Each row was made from one walk, in order. Every step used is in the known rows, and no mark comes twice. Write each row's walk.
(in the rows, 128 means zero)
Known rows
bobofuz -> kikob -> samiz: [ 91 120 103  93 122 126 251  72 121 138 172  92 123 133  87 140 126 147
 115 123 114 101 134  97 106 123 128 175 129 126 113 174 152 151 146 123
 126 129]
desos -> rekin -> nafup -> kikob -> samiz: [ 86 177 122 127 133  94 219  72 151 152 163  74 117 122 139 122 107 143
 137 135 132  88 129 124 128 154 116  84 147  96  93  98 125 146 136 124
 102 121]
rekin -> desos -> dedi -> nafup -> kikob -> bobofuz: [ 82 130 120 145  89 126 171  85 136 117 107 134 140 137  94  65  94  96
 134 137 121 138 152 103 142 132 146 111 141 149 119 115 116 106 153 117
 126 100]
dufe -> dedi -> mivod -> fabe -> nafup: [196  94 163 124 156 149  67 183 141 125 131 162 137 116 159 161 127 131
 109 123 138 134 103 177 120 125 140 175 120 109 143 117 132 106 145 154
 117 141]
rekin -> nafup -> kikob -> bobofuz -> dedi -> dufe: [ 81 143 134 150 113 121 128 129 176 123  96 105 128 156  44  65  96  97
 114 107 101 140 122 163 131 133 102  63 172 155 125 112 131 146 180 175
 121  92]
mivod -> dedi -> desos: [130 129 115 150 129 111 138  90 100 131 108 105 147 133 166 160 134 133
 168 147 134 134 124  90 127 126 144 125 120  91 151 174 144 115 107 156
 141 132]
samiz -> kikob: [155  91 116  91 116 127 140 123  90 101 137 123 132 157  72  94 143 154
 114 156 124  95 119 131 134 126 132 128 139 135 120 178 154 138 129 128
 131 117]
dedi -> desos -> rekin -> davuba: [ 72 154 125 131 126 105 190  97  97 143 152  95 151 133 167 156 146 141
 164 120 133 132 110 125 125 133 137 149 135 101 110 126 135 152  61 131
 142 130]
nafup -> rekin -> desos -> dedi -> mivod: [159 163 119 138 107 124 131 121 125 103 153 172 101 113 128 145 120 131
 127 130 140 166 150  83 130 124 143 147 116 152 130 102 108 125 121  84
 102 128]
samiz -> kikob -> bobofuz -> dedi -> nafup: [ 67  85 117 105  95 101 114 115 114 118  89 110 163 175  43  36 121 140
 115 112 101 129 121 122 131 120 123  87 155 115 139 152 126 148 131 114
 139  90]
dedi -> desos -> rekin: [123 158 120 125 131 103 191  93  96 136 155 135 154 124 166 141 152 136
 180 124 141 133 121  99 116 129 145 140 139 103 107 155 129 156  93 123
 134 129]
fabe -> mivod -> dedi: [142 108 117 170 136 124 114 143 106 150 137  83 113 144 112 157 140 111
 114 127 135 118 100 105 129 121 123 156 102 123 137 145 151 110 124 143
 134 159]
dedi -> mivod -> fabe -> nafup -> rekin: [227 154 136 126 144 151  67 177 113 138 132 177 105 115 181 145 150 144
 106 121 137 120 139 156 125 133 125 180  93 120 122 132 109 133 127 101
 118 124]
kikob -> bobofuz: [116  95 132 106 110 146 186 106 129 136 143 115 140 131 111 133 131 115
 101 128 119 116 127 134 125 116 151 135 147 168 114 157 163 141 132 123
 116 129]
desos -> dedi -> dufe: [105 131 120 112 125 161 135 168 154 136 132 134 133 124  84 126 146 116
 128 134 121 115 116 133 134 120 113  59 128 195 117 136 143 128 122 113
 142 145]
dufe -> dedi -> mivod -> fabe: [212  85 135 134 153 145  82 159 120 113 157 162 136 121 154 174 136 134
 102 131 133 134 105 127 127 128 147 157 134 137 150 115 149 103 138 160
 113 143]
rekin -> desos -> dedi -> dufe: [ 98 148 124 105 104 151 150 140 148 125 139 161 116 132  69 126 127 112
 134 142 122 136 118 100 131 118 125 117 135 176 120 137 138 113 117 136
 126 145]
fabe -> nafup -> rekin: [137 151 139 109 127 132 160 147 112 137 121 111 103 131 145 115 131 143
 127 145 134 105 126 171 125 127 126 173 105 109  96 159 113 155 135  97
 136 131]
kikob -> samiz: [ 98 118 125  93 122 138 207 101 128 156 163 134 121 112 133 172 131 159
 115 153 122  74 121  92 121 124 128 121 139 146 105 166 151 133 115 139
 110 138]
fabe -> nafup -> rekin -> desos -> dedi -> dufe: [119 190 133  97 102 136 155 156 151 141 118 155  93 131 110 107 116 126
 140 130 127 139 125 147 138 129 122 140 111 141  89 130  98 131 129 108
 134 138]
desos -> dedi -> mivod -> fabe -> nafup -> rekin: [193 155 134 133 145 150  54 193 141 128 122 145 114  99 174 142 144 134
 102 110 142 151 159 162 126 135 120 129  79 137 126 107 104 121 121  49
 126 142]
dedi -> desos: [140 125 124 129 121 135 164 103  91 115 135 168 147 134 154 140 138 146
 164 150 136 117 128  97 119 124 144 159 137 128 133 182 142 133 109 159
 129 120]
dedi -> mivod: [167 110 130 136 134 142 104 149 113 118 151 179 129 121 118 153 146 139
 125 131 129 116 115 113 121 114 133 153 132 156 146 139 144 130 116 133
 103 108]
desos -> dedi -> nafup -> rekin -> davuba: [ 43 145 116 143 116 129 144 150 112 136 103  72 122 150 164 123 134 138
 130 148 124 109 129 135 150 134 127  90  94 128 119  94 100 140  81  64
 157 132]
desos -> dedi -> mivod -> fabe: [191 112 121 144 147 166  47 174 139 115 152 156 139  97 142 164 153 126
  96 124 134 152 146 121 120 126 125 101 102 179 153 111 136 101 108  81
 116 150]
kikob -> bobofuz -> dedi -> mivod -> fabe: [146 106 125 141 130 146  59 149 149 126 136 149 145 116  91 145 142 114
  82  73 112 179 131 118 116 116 121 130 137 165 153 121 146 129 129 114
 114 129]
nafup -> rekin -> desos -> dedi -> dufe: [121 185 106 109  99 134 172 140 128 131 137 151  92 143 101 126 132 125
 136 137 126 140 126  94 144 129 132 112 127 169  98 125 120 133 130 121
 132 146]
fabe -> nafup -> kikob -> samiz: [106 133 149 116 134 134 195 108 141 156 134 121 116 114 116 130 112 153
 124 146 125  67 131 159 124 143 108 128 140 112  92 164 131 123 172 145
 129 107]
mivod -> fabe: [173 116 113 113 139 160 130 141 108 127 159 120 126 126 138 152 152 126
 103 154 129 124 125 126 120 127 137 150 113 150 127 163 157 125 123 122
 128 156]
dufe -> dedi -> nafup -> rekin: [128 126 121 126 126 116 175 132  97 125 111 117 121 168 177 115 126 146
 150 155 130  96 105 117 140 137 151 135 132  87 118 123 105 143 139 142
 145 130]
samiz -> kikob -> bobofuz -> dedi -> mivod: [134  76 131 114 104 109  72 119 122  98 121 157 150 146  21  89 129 142
  90  79 106 151 127 131 122 117 118 107 166 150 147 138 144 143 137 115
 113  82]
dufe -> dedi: [132  80 139 114 132 133 187 124 129 114 150 104 134 137 126 146 116 136
 125 155 130 119 102 143 124 123 148 158 148 125 122 138 152 124 141 164
 128 150]
desos -> dedi -> mivod -> fabe -> nafup -> kikob: [194 129 142 162 157 156  41 180 153 114 119 145 132  91 120 119 131 115
 103 118 135 143 156 185 123 142 103 120 100 149 135 111 119  94 160  91
 134 119]
desos -> rekin -> nafup -> dedi -> mivod: [ 95 140 139 117 140  93 104 107 166 123 126  97 111 101 157 133 105 129
 140 107 139 149 144 149 128 126 115 110 135  99 147  38 101 145 106  99
 109 127]

Write each row's walk
[ 68 144 111 131 106 105 160 127 122 142  92 106 133 164 114  86 123 126
 126 101 110 141 132 110 129 122 129 102 136 111 117 125 102 172 134  93
 143 110]  kikob -> bobofuz -> dedi -> nafup -> rekin
[ 86 109 122 158 113 134 151 113 145 122  95 105 151 132 102  71 115  96
 124 135 119 119 153 133 144 135 135  52 138 161 119 118 123 118 157 100
 142 103]  desos -> dedi -> nafup -> kikob -> bobofuz
[131  99 129 154 140 123 165 119 108 109 109 114 136 160 130  85 111 124
 160 165 127  98 107 139 138 141 138 121 152  92 128 125 120 118 183 181
 148 105]  dufe -> dedi -> nafup -> kikob
[112 119 107 162 118 109 141  83 130 143  80  75 142 151 126  89 120  94
 137 135 115 109 129 123 153 136 137  70 136 106 141 136 129 115 162 152
 145  93]  mivod -> dedi -> nafup -> kikob -> bobofuz
[193 124 147 121 150 161  48 186 133 135 135 181 131 106 142 146 146 134
 112 123 133 127 131 159 114 120 121 182 102 132 142 142 128 114 122 119
 110 124]  dedi -> mivod -> fabe -> nafup
[ 92 114 157  73 136 144 119 150 158 151  86 119 105 119 113 114 125 125
 141 128 116 100 122 191 136 120  96 116 134 135 111 134 119 134 159 159
 164 134]  fabe -> nafup -> dedi -> dufe
[149 110 133 127 145 136  27 131 149 105 114 142 105 106 174 149 111 135
 107 136 135 136 159 138 131 132 117 124 112 139 172  71 124 107 121 126
 108 139]  rekin -> nafup -> dedi -> mivod -> fabe
[131 121 142  77 146 157  81 170 155 156  91 126 105 113 145 130 142 123
 116 125 118 109 133 181 139 129  95 119 118 141 116 133 121 118 149 154
 168 158]  mivod -> fabe -> nafup -> dedi -> dufe
[ 89 119 141 118 127 107 132  76 129  98  94 125 127 123 190 127  91 147
 161 153 136 129 162 123 126 130 127 128 137 110 151 107 116 127 106 158
 135 130]  rekin -> nafup -> dedi -> desos
[192 138 142 133 152 151  92 140 139 151 136 182 119  96 149 155 134 150
 100 120 128  86 141 136 127 148 107 128 128 120 117 137 130 106 166 147
 112 103]  dedi -> mivod -> fabe -> nafup -> kikob -> samiz
[101 184 116 151 126  72 139  76 136 147 119  66 151 137 195 131 114 126
 179 133 145 149 123 112 121 138 145 104 118  54 145 114 115 138  71 129
 115 133]  mivod -> dedi -> desos -> rekin -> nafup
[134 113 152 100 141 134  85 110 119 128  92 134 129 101 197 148 124 140
 147 133 136 132 164 151 127 136 118 153 111  98 131 149 116 115 129 139
 164 150]  mivod -> fabe -> nafup -> dedi -> desos
[176 175 126  94 115 137 139 128 103 137 141 144  90 132 154 129 124 134
 111 150 137 136 135 133 123 132 141 229  93  97  98 156 113 132 138 112
 117 151]  mivod -> fabe -> nafup -> rekin -> desos
[139 113 131 149 133 148  93 157 147 111 142 149 138 100 112 152 135 132
 119 123 135 140 140 123 120 115 125 100 120 176 147 110 134 117 110  88
 115 125]  desos -> dedi -> mivod
[173  84 145 133 142 130 124 143 123 107 151 164 137 128 122 163 129 138
 125 133 133 124 101 135 125 119 146 156 154 130 145 113 141 116 136 161
 110 125]  dufe -> dedi -> mivod
[ 92 108 125 153 120 119 169  97 142 111 126  72 134 134  41  93 112 102
 106 101 107 153 138 150 122 127 114 118 163 146 115 148 144 142 187 141
 142 105]  nafup -> kikob -> bobofuz -> dedi
[ 92 135 122 116 106 145 177 110 133 106 157 119 124 118  82 134 110 120
 122 147 131 159 135 101 117 114 138 153 119 154 125 138 138 113 118  97
 118 153]  rekin -> desos -> dedi
[ 97 104 128  90 133 142 142 134 144 136 108 118  99 123 109 136 138 123
 137 131 116 101 124 138 145 121 104  97 150 161 121 130 137 131 149 168
 161 138]  nafup -> dedi -> dufe
[107 146 145 132 129  81 186  90 132 117 143 106 158 144 183 129  97 142
 176 133 148 146 105 132 118 140 160 137 152  67 124  95 120 143  96 161
 109 138]  dufe -> dedi -> desos -> rekin -> nafup
[105  99 131 110 134 120 148  74 105 109 106 131 128 117 169 149 121 144
 165 143 133 127 158 106 130 127 128 124 139 118 133 146 127 127 125 154
 161 137]  nafup -> dedi -> desos
[103 117 111 177 137 117  84 161 102 162 107 107 126 163 135 110 142 112
 140 136 131  99  96  92 136 122 125 136  95 103 151 135 120 113 107 139
 140 137]  fabe -> mivod -> dedi -> nafup
[ 56 142 125 112 129 116 204 120 121 150 174  48 129 128 124 156 144 124
 127 121 127 124  99 154 128 126 127 154 125 110 104 111 140 157  77 101
 137 147]  desos -> rekin -> davuba
[131 159 139 158 140  75 197  77 123 102 135  97 151 143 186 107  92 128
 179 134 148 144 119 142 129 158 148 117 164  58 117  98 114 134 144 179
 123 120]  dufe -> dedi -> desos -> rekin -> nafup -> kikob
[128 149 107 129 124 122 158 133  96 135 115 140 114 157 162 101 141 144
 152 161 128  89 125 107 138 130 135 128 113 114 120 148 105 156 124 112
 141 114]  dedi -> nafup -> rekin
[113 106 143 131 138 118  66 116 160 105 110 137 104 109 148 137  96 137
 124 132 134 124 153 145 131 122 117 131 132 124 167  65 117 121 121 139
 106 117]  rekin -> nafup -> dedi -> mivod
[201 168 106 135 120 139  87 138 119 108 159 177  99 110 159 160 140 129
 102 130 142 173 156  80 133 134 142 144  97 156 132 106 119 105 117  80
 107 150]  nafup -> rekin -> desos -> dedi -> mivod -> fabe
[148 128 149 140 153 149  19 193 149 133 123 148 138 105  95 127 132 137
 114  90 122 168 127 167  96 112  99 180 110 109 149 131 115 128 132 102
 122 123]  bobofuz -> dedi -> mivod -> fabe -> nafup
[132 156 118 174 140  82 140 117  86 166 145 100 141 137 167 150 154 114
 167 101 149 142 105  80 128 136 136 148 112  78 123 140 129 124  95 136
 140 155]  fabe -> mivod -> dedi -> desos -> rekin
[214 111 115 135 148 162  74 158 111 120 157 175 129 115 142 158 159 130
 103 137 131 128 126 110 120 121 134 155 117 161 149 137 150 117 121 124
 108 129]  dedi -> mivod -> fabe
[141 142 129 119 151 110  61 121 160 126 137 105 111  97 190 144 124 120
 115 104 141 149 151 145 127 138 118 107 116 104 150  39 106 135 104 100
 113 149]  desos -> rekin -> nafup -> dedi -> mivod -> fabe
[ 94 127 106 142 129 121 106 123 119 149  93  84 138 142 144 116 135 124
 160 156 121 110 109 106 134 119 133 100 103  88 157 144 124 125 108 128
 140 121]  mivod -> dedi -> nafup
[ 65 151 132 129 114  87 186  77 132 139 139 103 171 125 110 121 129 120
 158  65 122 185 131 102 106 125 133 118 160 112 108 143 124 167 115 110
 136 121]  kikob -> bobofuz -> dedi -> desos -> rekin
[ 91 145 111 154 110 127 143  99 119 107 119 137 129 141  96  75 101 113
 159 164 130 139 143  99 135 131 132 117 125 123 131 120 108 105 151 120
 136 107]  rekin -> desos -> dedi -> nafup -> kikob
[103 100 119  87  93 120 125 133 133 125 106 133 145 171   4  71 143 127
 101  89  95 135 108 140 139 122 110  62 179 167 115 162 151 149 150 150
 140 100]  samiz -> kikob -> bobofuz -> dedi -> dufe
[210 113 147 142 138 154  68 141 141 130 120 166 134 108 132 115 133 101
  89 105 126 128 142 184 136 139 131 153 133 149 125 129 135 111 175 137
 115  94]  dedi -> mivod -> fabe -> nafup -> kikob -> bobofuz
[134 135 133 137 112 141 107 123 140 103 156 181 125  99  88 149 119 122
 126 128 133 162 139  94 119 111 141 157 125 162 147 112 131 103 108 103
  95 128]  rekin -> desos -> dedi -> mivod
[142 128 117 157 137 133  99 180 116 166 120 122 109 158 101 145 162 100
 123 123 123 102  78 109 143 123 112 116 117 154 132 145 151 111 133 176
 141 148]  fabe -> mivod -> dedi -> dufe
